(in the rows, 128 means zero)
Known rows, with every step that occurs:
zuvoli nafi laba lugoz: [117 107 132 134 177 146 124  91 155 166 134  92 136 132 117  93 136 162
 129  99 120 133 130 193 108 137 102 103 150 100  89 129  98  95 156 181
 103 134 143 107 162 136]
ravip laba noza nelu: [113 106 115 167  79 102 103 145 127 110 158 136  96 202 139 115 135  49
 187 190 112 168 129 109  93 115 136 164 141 150 143  95 133 129 102 107
 156 107 115 129 147  67]
noza nelu dulaz tidi: [ 92 133 103 106 104 144 142 152  63  58 122 134 112  65 120 140  84  87
  97 238 147 121 135 152 143 180  45  95 119 125 135 159 143 140 158 102
  91 111 126 140 151 144]
dulaz mizud nelu noza: [163 150 108 118 112  81  94 142 172 125  70 192 127 158 159 197 100 133
  82 103 108 127 132  93 144 146 108  86 131 196 124 111 119 109 103 166
 165 157 109 107 103 103]
ravip laba: [101 128 114 213 119 101 128 150 120 136 105 136  82 160 158 114  98  92
 174 134  97 147 131 136  77 152  98 110 128 122 136 116 123 170 132 149
 138 108 120 121 188  82]
laba noza zuvoli nafi: [163 145 136  84 158 144 160  99 175 148 126  83 182 158  78 131 122 136
 141 108 164 155  94 134 143  91 136 136 106  95 141 128 180 101 120 108
 120 131 134 137  82 104]
zuvoli nafi laba noza nelu dulaz: [115  80 147  95 122 192 104 129  95 105 157 104 137  87  99  93 157 108
  96 158 157 108 150 120 187 131 163 140 157 148 102 139 121  54 146  77
 124 135 117 106 118 171]
ravip laba noza: [119 118 119 199 104  86 115 152 146 136 115 120 108 199 159  99 132  94
 192 122  91 129 125 121  65 122 128 140 153 108 146  86 128 145 107 140
 151 126 101 134 185  79]
ravip laba noza zuvoli nafi: [171 122 133 131 148 118 163  95 146 140 132  94 162 180 110 112 124 120
 165  97 136 172  97 133 126  79 127 143 135 110 142 118 166  75 126  99
 127 135 100 130 124  59]
nelu dulaz mizud tidi: [145 177  74 116 159 130 152 168  87 109  98 155  98  81 154 189 119 136
  66 103 137  61 156  99 152 204  62  94 118 101 140 125 113 158 117 160
  98 112  85 105 119 175]
laba noza: [106 138 123 159 121 121 101 154 179 134 106 102 141 169 113 124 142 111
 154 129 120 116 129 116  92 143 151 134 125  83 143 100 144 182  98 148
 139 133 142 141 137 130]
nelu laba: [ 75 136 132 166 110 120  88 130 163 144 121 131 104 114 141 159 139 108
 144 114 121 116 119 143 109 164 141 117 123  85 101 111 109 185 135 145
 130 128 173 138 165 135]
mizud nelu noza zuvoli laba lugoz: [178 137 122  93 160  58 149  83 115 124 202 190 139 162 172 114 125 172
 210  99 104 149 142 160  84 104 120 135 113 170 150 158 114  47 116 116
 147 144 142 173 109 110]
noza nelu laba: [ 66 128 136 132  86 125  73 119 150 119 154 148  93 120 132 188 143  61
 156 178 139 155 109 123 140 155 145 122 113 136 103 117 112 177 135 110
 136 106 176 131 135 114]
dulaz tidi: [102 151 107 143 117 126 146 149 154 108  76 111 116 113 113 141  95 134
  95 171 101 125 110 178  76 167  41  87 122  80 146 130 129 189 142 165
  91 115 133 143 174  94]
ravip laba noza nelu dulaz mizud: [141 132 108 134  97 101  99 149  82  89 136 153 117 127 164 142 165  71
 133 167 129  90 143  95 165 143 134 147 162 159 133 111 152  89 121  89
 157 140  84 107 132 115]
nafi laba: [ 73 112 158 183 121 158 126 149 142 139 115 128  83 117 152 121 124 150
 107 125  84 108 128 136  97 160 124 121 133 107 126  86 101 200 139 166
 116 127 141 117 176 148]
zuvoli laba noza nelu: [ 91 146 139 116 112  99 100 153 155 103 187 138 137 136 125 125 199  83
 189 188  99 114 169 104 105 126 168 166 130 137 141 126 129 126 124  65
 161 109 156 145 100  85]
nelu noza zuvoli nafi laba ravip: [143 125 178 135 124 103 148  82 135 149 111 111 174 101 121 122 142 184
  68 107 147 185  82 158 156  44 206 152 120 166 138 102 111  94  92 130
 112 125 140 117  68  86]
dulaz mizud: [116 183 116 131 149 106 119 157 184 135  74 127 118 114 135 198 129 131
  97 120 103 101 127 109 135 166  84  94 113 104 133 112 148 193 124 168
 135 130 129 101 125 119]
ravip laba noza nelu dulaz: [114  94 111 163 100 124 104 162  63  89 160 141  94 139 145 101 128  50
 192 191 138 130 156 110 133 139 152 158 145 144 140 128 144 102 119  84
 146 123 107 128 163 132]
noza zuvoli nafi laba: [137 117 164 100 160 182 178 101 150 151 133  96 138  98 111 128 107 174
  74 105 121 154  91 143 146 109 113 122 109 111 123 121 141 123 160 134
  97 126 130 120 118 117]
zuvoli nafi laba ravip: [ 75 126 174 145 144 133 117 117 135 179  84  84 151  85 115 124 136 168
  81 104 134 155 134 145 155 103 146 128 146 130 109 148  96 141 124 153
 116 112 139  78 118  78]
noza zuvoli nafi: [151 151 125  85 187 158 179 105 156 141 113  93 163 125  80 155  74 147
 124 115 157 177 101 142 157 122 101 109  74  96 137 152 172 137 137 126
 104 118 136 129 104 105]
mizud nelu nafi laba lugoz: [147  78  98 132 141 136 129 110  91 167 133 140 104 178 152  49  86 162
 123  89 125 128 164 153 107 123  93 115 161 152  82 166  74  97 160 200
 124 142 107 116 174 163]
nafi laba noza nelu dulaz: [100  76 154 136  95 185 102 153  81  85 173 132 101  94 135  92 164 101
 118 186 139 103 141 122 145 143 173 154 152 142 129 107 110 127 113  92
 131 140 119 130 134 196]
mizud nelu noza zuvoli nafi: [191 123 121  71 153 130 155  93 155 130 104 149 163 164  98 153  40 143
 115 100 159 197 103 107 177  98 114  93  95 186 130 160 139  56 118 116
 139 143 116 120  73 103]
nelu dulaz: [ 95 139 107 149 158 152 131 168 101 117 100 124 110  79 120 125  85 115
 148 134 151  99 154 127 140 192  98  99 104  89 129 150 143 167 131 139
 111 120 125 129 174 200]
zuvoli nafi: [113 155 112 116 176 146 123 137 186 141  78  86 148 125  83 132  81 118
 125 122 144 155 141 130 154 149 103  90 102  98 116 152 141 137 147 152
 121 106 143 102 134 112]

Rows:
[ 98 125 125 121 100 128  94 145 164 106 150 128 127 174 110 141 145  59
 175 194 141 160 127 105 122 130 162 136 119 130 141 114 145 169 101 117
 143 113 145 142 104 115] : laba noza nelu
[ 80 122 108 116 133 157 111 161  82  91 130 133 100  80 116 138  81  75
 153 201 166 143 154 120 170 181 119 117  98 133 129 155 149 156 132 107
 124 107 139 123 144 191] : noza nelu dulaz
[137 140 141 119 132 127 151 127 157 125 145 104 141 163 109 134 136 141
 167 127 137 144  86 131  97 113 147 162  97  89 161  92 170 160  97 126
 121 130 134 171 118 133] : laba noza zuvoli
[105 140 102 132 127 136 153 158  91  95  81 117 127  50 125 110  84 134
  94 159 130  86 134 176 108 195  50  82 128  84 140 158 140 160 154 140
  82 126 113 138 177 157] : nelu dulaz tidi
[197 170 141  77 137  61 151 115 144 121 140 201 145 127 172 195 148 167
 100  81  80 104 123  82 136 106 116 124 114 203 153 127 135  79 123  91
 167 156 116 132  62  87] : dulaz mizud nelu noza zuvoli laba
[141 170  81  84 136 131 139 164  68  77 138 173  81  82 144 214 117  92
  84 163 150  95 161  84 179 186  61 109 108 145 136 136 114 146 111 129
 110 107  94  99  90 160] : noza nelu dulaz mizud tidi
[121 171 100 130 166 128 125 158 112 116  72 131 120  62 132 174 121 140
  90 111 135  65 148 119 165 194  95  89 114 105 122 143 157 157 134 144
 124 138 108 101 143 190] : nelu dulaz mizud
[143 104 143  94 184 165 165  61 137 159 173  98 141 125 118 111 126 183
 134 100 136 165  98 210 116 103  94 128 116  96 121 129 138  92 152 155
  85 133 133 131 124 139] : noza zuvoli nafi laba lugoz
[157 170 151 141 138  65 154 114 151 107 160 162 146 117 131 122 153 143
 148 136  96 132 124 131  88 109 183 139  92 132 175  95 125 113 122  84
 144 125 154 171 101 113] : nelu noza zuvoli laba
[145 142 150  89 128 141 121  79 186 154 151  94 168 136  96 139 177 134
 135  71 165 133  80 134 153  98 171 146 122  93 112 123 153  88 135  90
 121 144 153 145  92 105] : nelu laba noza zuvoli nafi
[162 169 123 131 162  50 144  84 134 119 186 152 152 134 152 107 174 158
 212 126 104 138 123 200  63 102 158 144 107 117 166 107 126  83 117 114
 136 138 157 188 108 124] : nelu noza zuvoli laba lugoz
[ 99 162 136 163 138  90 103 160 175 129 143 122 152 129 132 101 193 118
 184 107  86  75 168 114  73 141 158 142 139  99 150 112 125 143 122 103
 150 120 149 149 130  97] : zuvoli laba noza
[ 38 140 154 145  69  91  58 121 124 142 142 134 117 103 141 186 165  84
 155 176 169 179 120 126 163 111 189 165 127 148  98 135 110 190 100 115
 147  95 190 124 107  86] : noza nelu laba ravip
[145 126  85 117 108 134 114 139 140 109 133  95 149 189  67  90 136  70
 142 183 157 155 148  91 149 106 172 144 134 138 121 126 139 142 115 124
 148 108 130 132 106 131] : laba noza nelu nafi
[119 110  99  99 117 151 150 152  56 100  84 159 105  72 147 130  35 142
  98 141 139  93 148 138 130 189  12  73 133 136 131 207 129 126 158 142
 101 143  99 120 175 156] : mizud nelu dulaz tidi
[130 100 175 143 114 166 148 117 136 138 162 118 120 146 134 102 163 163
 121 114 100 117  80 131  81 106 166 166 136 101 151  76 139 160 110 130
 114 139 132 158 118 145] : nafi laba noza zuvoli
[158 120  80 118 139 140 141 148 114 148  69 134 127 167 109  92  36 128
 116 103 152 142 166  83 150 130  85  97 120 145 101 191 118 147 148 169
 138 114 108 104 146 141] : mizud nelu nafi
[152 119 129 166 111 104 157 120 122 129 151 127 116 190 150 107 126 117
 183 124 108 147  89 140  77 103 134 166 127 109 164  91 166 141 108 106
 136 125 108 156 148  84] : ravip laba noza zuvoli
[ 98 106 151 142 159 176 133 134 166 157 100  93 129 107 105 114 119 149
  81  97 108 128 132 131 136 138 119 103 128 115 107 126 102 126 154 153
 109 124 136  94 152 118] : zuvoli nafi laba
[113 112 104 110 147 165 133 166  72 128  98 155 100  91 143 138  34 134
 145 118 162 107 168 105 158 189  66  95 108 146 111 211 135 132 134 139
 131 133 114 112 163 196] : mizud nelu dulaz
[175 112 137 151 113 163 173 114 112 136 141  87 143 167 103  53 159 165
  82 105 129 114  94 121 105  77 186 168 147 111 131  92 131 134 133 129
 121 138 112 147 114 163] : nelu nafi laba noza zuvoli
[121 108 133 158 112 130 130 140  71 176  86 127 132 133 143  79  86 173
  63  91 139 149 164 104 154  80 135 140 160 187 100 189  74 155 122 174
 132 113 110  83 132 103] : mizud nelu nafi laba ravip
[142  98 133 175 107 148 124 145 125 140 108  84 147 166 111  28 171 142
  91  97 108  91 137 121 100 102 188 147 171 109 110  93  99 138 132 155
 130 127 109 120 154 166] : nelu nafi laba noza
[155 105 147  54 122 149 120  71 164 163 160 132 162 154 114 156 132 154
 137  42 169 144  96 101 172  91 132 142 136 138  94 179 143  58 139  89
 136 160 134 140  85  96] : mizud nelu laba noza zuvoli nafi
[177 102 137 116 150 119 144  52 146 137 165 113 154 143 123  98 136 176
 123 103 128 170  80 213 103  77 154 120 133 131 123  94 104  51 126 155
 102 146 128 149 105 143] : nelu noza zuvoli nafi laba lugoz
[122 109 152 109  98 146  88 149  97  93 149 137 118  78 151 142 205 120
  71 159 119  68 134  96 167 143 158 151 167 154 125  91 129 121 128 101
 138 151 102  98 102 176] : nafi laba noza nelu dulaz mizud
[119 108 124 144 109 160 130 141  96 112 136 124 102 139 109  83 117 106
  86 176 123 145 140 117 139 118 144 132 136 161 102 120  95 158 153 142
 126  95 133 109 132 151] : noza nelu nafi laba
[101 136 129 116 121 124 103 162  90  84 175 140 145  77 132 100 186  84
 183 179 133  72 190 104 139 151 173 161 137 135 145 153 134  96 130  50
 145 116 140 141 122 158] : zuvoli laba noza nelu dulaz
[118 133 153 139  97 132 111  91 163 144 160 118 134 137 134 148 185 125
 165  93 140 121  68 130  97 110 190 164 130  83 136  92 153 154 109  97
 128 147 161 176 122 139] : nelu laba noza zuvoli
[ 98 130 142 189 119 122 134 143  96 168  82  89 140 111 125  67 140 157
  73 121 135 137 148 137 135  88 192 143 149 133 112 130  89 182 116 170
 119  98 126  94 140 116] : nelu nafi laba ravip
[169 141 142  67  97 112 106  87 154 155 151 166 133 157 166 212 180 161
 107  44 129  92  86  96 156 101 133 148 140 145 120 113 153 111 124 112
 148 182 125 132  83 109] : dulaz mizud nelu laba noza zuvoli
[189 110  93 106 149 114 125  98  96 165 122 140 117 157 161 106 131 180
  72  74 112  98 159 136 140 120  74 101 177 162  77 151  96  96 163 205
 127 154  92  85 137 154] : dulaz mizud nelu nafi laba lugoz
[170 141 151 104 135  86 164 113 122 117 158 192 138 133 161 136 101 155
 150 103  97 141 132 108 108 109 132 128 101 191 160 149 120  84 113  87
 152 136 139 158 106 103] : mizud nelu noza zuvoli laba
